Every row comes from one small tree of marks. Brackets hold a mark, then the marks that hang from it, in the order of their numbers. Every link used is in the known rows. Which tree was each row made from?
Known rows:
[Q831 [Q200 [Q68 Q851]] [Q569 Q230]]: [ 0.80 -1.88  0.38  2.48  1.91  1.79 -1.53 -0.65  3.68 -1.82 -0.52  4.42
 -3.58  0.92 -1.49  0.24  2.05 -0.24  0.69  1.36 -0.09]
[Q230 [Q569 Q68]]: [ 2.85 -0.27 -1.39 -2.72  0.74  1.64 -1.02  0.03  0.79 -0.28  1.12  1.76
  0.56 -0.88  4.47  1.00  1.45  0.75  2.04  2.89 -0.03]
[Q851 Q704 Q895]: [ 1.95  2.20 -0.57  0.32  0.91  0.86 -0.43  0.01  2.13 -0.57  2.58 -1.63
  1.06 -0.08  2.56  0.29  3.13 -0.63  2.52 -1.22 -0.07]
[Q426 Q569]: [ 1.79 -2.58  0.04  0.69 -0.40  1.42  1.05 -0.49  0.66 -0.51 -0.52 -0.94
 -2.64 -2.48 -0.68  0.23 -0.06 -0.43  2.21  1.58  0.08]
[Q569 [Q68 [Q200 Q426] Q851]]: [-0.29  1.34 -0.94 -0.30  4.72  1.59 -0.31 -0.06  0.00 -0.87 -1.46 -0.58
 -0.89 -2.68  2.25  1.30  3.27  0.85  1.79  1.51  0.88]
[Q426 [Q569 [Q68 Q200 Q851] Q230]]: [ 0.70 -0.77 -0.17  0.51  4.68  1.68  2.78 -2.35  0.93 -0.37 -1.61  0.14
 -4.41 -4.62  0.52  1.11  1.14  1.13  0.58  0.16 -1.69]
[Q569 Q68]: [ 1.65  0.23 -1.36 -1.43  0.07  1.58  0.74  0.55  0.62  0.14  0.05  0.01
  0.18 -2.05  2.79  1.00  1.33  0.42  1.41  2.35  1.69]
[Q831 [Q569 [Q68 Q200]]]: [ 2.80 -0.28 -1.89 -1.27  0.78  1.73  1.05  0.59  2.48 -0.01  0.12  1.47
  1.27 -2.64  2.60  1.10  2.76  1.09  1.38  1.51  1.79]
[Q569 [Q68 Q200] Q230]: [ 1.81  1.48 -1.25 -1.00  3.23  1.77  2.10 -1.38  3.80 -0.37 -1.42 -0.81
 -1.97 -3.96  0.29  1.24  2.41  1.40  0.46  0.05 -0.14]
[Q831 [Q200 Q68 Q426] Q569]: [ 1.33 -1.39  0.23  2.00 -1.02  1.75 -4.52  1.08  2.00 -1.86 -0.78  2.36
 -0.16  1.51 -2.30  0.19  1.90 -0.97  2.53  4.98  2.06]
[Q230 [Q569 [Q68 Q200 [Q851 Q895]]]]: [ 2.55  2.28 -1.66 -2.83  7.58  1.51 -1.09 -1.45  2.10 -0.44  1.51  0.36
  0.73 -0.80  6.86  1.26  4.06  0.83  1.80 -2.73 -1.81]
[Q831 [Q200 Q426] [Q569 Q230]]: [ 2.36 -2.28 -0.14  1.39 -1.10  1.55 -3.83  0.25  4.98 -0.77  0.29  3.54
 -4.16  0.65 -3.51  0.80  3.00 -0.56  2.04  3.50  1.31]
[Q426 [Q569 [Q68 Q851] Q230]]: [ 0.46 -2.13 -0.19  0.82  1.93  1.52  1.78 -1.80  0.38 -0.07 -0.60  1.62
 -4.85 -3.30  0.91  1.19  0.51  0.51  0.86  2.35 -0.83]
[Q68 Q851]: [ 0.33 -1.04 -0.58  0.49  2.50  1.38  1.14 -0.09  1.57 -0.68 -0.08  0.28
 -2.49 -1.14  2.16  0.39  2.22  0.20  1.59 -1.20  0.46]
[Q426 [Q569 Q68]]: [ 1.87 -1.90 -0.61 -0.61 -0.82  1.50  1.41 -0.14 -0.81  0.17 -0.19  0.00
 -1.09 -3.15  1.86  0.89 -0.41  0.01  1.93  3.73  0.73]
[Q831 Q200 [Q569 Q68 Q230]]: [ 2.88 -1.83 -0.79 -0.79 -1.29  1.85 -1.32  0.53  3.28  0.42  1.34  5.08
 -2.08 -0.40  0.64  1.35  1.63 -0.03  0.80  3.64  1.26]
[Q426 [Q569 Q230]]: [ 1.91 -2.45  0.06  1.35  0.20  1.45  1.49 -2.00  3.19 -0.64 -1.03 -0.44
 -5.20 -3.00 -2.97  0.33  0.44  0.08  1.53  1.13 -0.92]
[Q569 [Q68 [Q200 Q426]] Q230]: [ 1.06  1.62 -1.06 -0.25  3.10  1.62 -0.33 -1.19  3.56 -0.80 -2.27 -1.43
 -2.49 -3.63 -1.55  1.44  3.36  1.22  1.34  2.46  0.41]
[Q569 Q68 Q230]: [ 1.46  0.18 -1.30 -0.87  0.48  1.63  0.91 -1.05  3.14  0.01 -0.43  0.50
 -2.51 -2.75  0.64  1.22  1.87  0.90  0.73  2.04  0.69]
[Q831 Q200 [Q569 [Q68 Q851]]]: [ 1.60 -2.31 -0.68 -0.59  0.43  1.80 -1.34  1.91 -0.29  0.48  2.14  5.78
 -0.68  0.47  4.39  1.22  1.58 -0.29  1.21  2.65  1.71]
[Q230 [Q569 [Q68 Q200]]]: [ 3.10  1.04 -1.47 -2.86  3.50  1.73 -0.01 -0.45  1.48 -0.66  0.40  0.46
  1.00 -2.05  4.16  1.09  1.95  1.31  1.70  0.81 -0.89]

Which tree is each row?
[-0.99  2.99  0.23  3.02  3.45  0.89 -2.74 -0.81  0.28 -2.50  0.04 -1.98
  0.83  0.99  1.02  0.07  4.02 -0.71  3.01  0.92 -0.44] -> [Q200 [Q68 [Q851 Q704 Q895]] Q426]
[-0.53  1.50 -0.41  1.85  4.80  1.24 -3.42 -1.40  2.58 -2.28 -1.33 -2.29
 -0.94  0.56  0.11  0.17  4.12 -0.61  2.56 -0.19  0.40] -> [Q200 [Q68 [Q851 Q895]] Q426]
[ 1.67 -2.08 -0.57 -0.09  0.99  1.80 -0.92  0.15  2.13  0.28  1.42  6.17
 -3.37 -0.09  2.13  1.43  2.18  0.17  0.53  2.52  0.60] -> [Q831 Q200 [Q569 [Q68 Q851] Q230]]
[ 0.21  0.54  0.49  0.89  2.75  1.29  3.24 -0.26 -3.74 -0.56  0.33  0.15
  0.11 -3.43  3.70  0.88  0.40  0.53  1.72  1.60 -1.52] -> [Q426 [Q569 [Q68 Q200 [Q851 Q704]]]]
[ 0.00 -1.43  0.48  2.66  4.84  1.40  0.69 -2.59  2.71 -1.66 -2.69 -1.04
 -6.27 -3.60 -3.20  0.67  2.26  0.54  1.83  0.26 -1.66] -> [Q68 [Q200 [Q426 [Q569 Q230]]] Q851]
[ 0.67 -0.60 -0.91  0.67 -1.03  1.22  1.52  1.34 -1.47 -0.08  2.68  4.37
  1.69 -0.60  4.91  1.04  2.51  0.52  1.91  3.42  0.97] -> [Q831 [Q569 [Q68 [Q851 Q704]]]]
[ 1.31 -1.00  0.13  1.33  2.24  1.37 -0.08 -0.77  1.41 -1.30 -2.13 -2.56
 -2.50 -3.34 -2.67  0.38  1.31 -0.07  2.82  1.55 -0.16] -> [Q68 [Q200 [Q426 Q569]]]
[-0.24 -0.01  0.89  1.32  3.16  1.75 -1.35  0.20  0.02 -1.81 -0.93  0.92
 -1.62  0.69  1.09 -0.02  0.62 -0.86  1.14  0.19  0.17] -> [Q831 [Q200 [Q68 Q851]]]
[-0.27 -2.24 -0.06  1.66  1.95  1.47 -0.35 -1.77  0.29 -0.63 -1.56  1.11
 -5.33 -2.96 -0.97  1.37  1.42  0.27  1.73  4.66 -0.47] -> [Q200 [Q426 [Q569 [Q68 Q851] Q230]]]
[ 0.68 -1.09 -0.30 -0.14  4.23  1.60  2.69 -0.94 -1.53 -0.14 -1.05 -0.29
 -1.84 -4.13  2.73  0.93  0.64  0.61  1.26  0.55 -0.57] -> [Q426 [Q569 [Q68 Q200 Q851]]]
[ 1.99 -0.48 -0.55 -0.80  1.88  1.68  2.09 -0.53 -0.31 -0.14 -1.03 -1.39
 -0.86 -4.37  1.44  0.85  0.13  0.57  1.57  1.89 -0.12] -> [Q426 [Q569 [Q68 Q200]]]
[ 1.31  2.61 -1.50 -0.94  7.22  1.49  0.67 -2.42  4.45 -0.15 -0.17 -1.01
 -2.55 -2.72  2.87  1.41  4.42  1.02  0.54 -3.67 -0.98] -> [Q569 [Q68 Q200 [Q851 Q895]] Q230]
[ 0.51  1.78 -0.83  0.54  7.08  1.20 -2.06 -1.18  3.68 -1.20 -0.56 -2.61
 -1.81 -1.19  1.21  0.68  5.23 -0.01  2.48 -3.37 -0.03] -> [Q68 [Q200 Q426] [Q851 Q895]]
[ 0.85  0.97 -1.00 -1.50  5.65  1.65 -1.44 -0.54  0.20 -1.28 -0.52  1.16
 -0.43 -1.27  3.62  1.35  3.31  1.20  2.35  2.00 -0.87] -> [Q230 [Q569 [Q68 [Q200 Q426] Q851]]]
[ 0.72 -0.41 -1.45  0.15  2.91  1.64 -0.54  0.29  1.14 -0.61 -0.55  2.17
 -0.10 -1.95  1.75  1.34  4.26  1.06  2.06  2.71  1.80] -> [Q831 [Q569 [Q68 [Q200 Q426] Q851]]]
[ 1.03  1.16 -1.21 -0.90  2.57  1.61 -0.52  0.14  1.10 -0.71 -1.61 -1.69
  0.19 -3.06  0.81  1.15  2.93  0.78  2.05  2.56  1.49] -> [Q569 [Q68 [Q200 Q426]]]
[ 2.79 -0.03 -1.84 -0.60  1.31  1.76  1.60 -0.82  4.88 -0.12 -0.41  1.92
 -1.41 -3.26  0.05  1.30  3.28  1.57  0.71  1.61  0.73] -> [Q831 [Q569 [Q68 Q200] Q230]]
[ 1.54 -2.95  1.24  1.36 -0.38  1.46 -3.06  0.69 -0.14 -0.66 -0.37  0.69
 -3.47 -0.57 -2.02  0.40 -0.19 -1.54  2.85  3.85  0.36] -> [Q831 [Q200 [Q426 Q569]]]
[ 0.17 -0.04 -0.95 -0.23  2.69  1.65  1.30 -1.24  1.94 -0.25 -0.42  1.62
 -3.60 -2.34  1.83  1.28  2.32  0.95  0.48  0.91  0.16] -> [Q569 [Q68 Q851] Q230]
[ 1.33 -0.75 -0.71  0.12  3.86  1.37  0.02 -2.70  2.37  0.34  0.46  0.39
 -4.07 -2.42  2.16  1.28  2.11 -0.02  1.18 -0.16 -1.17] -> [Q426 [Q569 [Q68 [Q851 Q895]] Q230]]
[ 1.55 -0.68 -1.18 -2.04  3.02  1.70 -0.43 -0.28 -0.35 -0.44  1.25  2.89
 -0.56 -0.40  5.90  1.15  1.96  0.83  1.74  1.66 -0.72] -> [Q230 [Q569 [Q68 Q851]]]
[-1.52 -0.01  0.00  2.41  2.88  1.52 -1.60 -0.69  0.71 -2.58 -2.65 -1.06
 -1.62 -0.35 -1.15  0.09  2.58 -0.08  2.23  2.14  0.85] -> [Q200 [Q68 Q851] Q426]
[-0.25  2.51 -0.25  0.65  4.13  1.33  3.11 -0.97  0.41 -0.83  0.05  0.59
 -1.23 -2.95  2.59  1.25  2.80  1.34  0.74 -0.05 -1.62] -> [Q569 [Q68 Q200 [Q851 Q704]] Q230]
[-1.10 -1.95  0.79  3.41  2.14  1.42 -1.29 -1.36 -1.03 -2.45 -2.94 -1.24
 -2.80 -1.40 -2.36 -0.07  0.76 -0.53  2.65  3.55 -0.11] -> [Q200 [Q68 Q851] [Q426 Q569]]
[-0.84 -0.91  0.67  1.98  0.15  1.03 -0.10  0.22 -4.54 -0.74  0.53  1.11
 -0.85 -1.83  2.12  0.98  0.79 -0.31  2.87  5.78 -0.26] -> [Q200 [Q426 [Q569 [Q68 [Q851 Q704]]]]]
[ 1.39 -0.94  0.25  1.93  2.64  1.42  0.16 -2.29  3.91 -1.52 -2.79 -2.28
 -4.94 -3.88 -5.05  0.62  1.94  0.36  2.08  1.55 -1.14] -> [Q68 [Q200 [Q426 [Q569 Q230]]]]
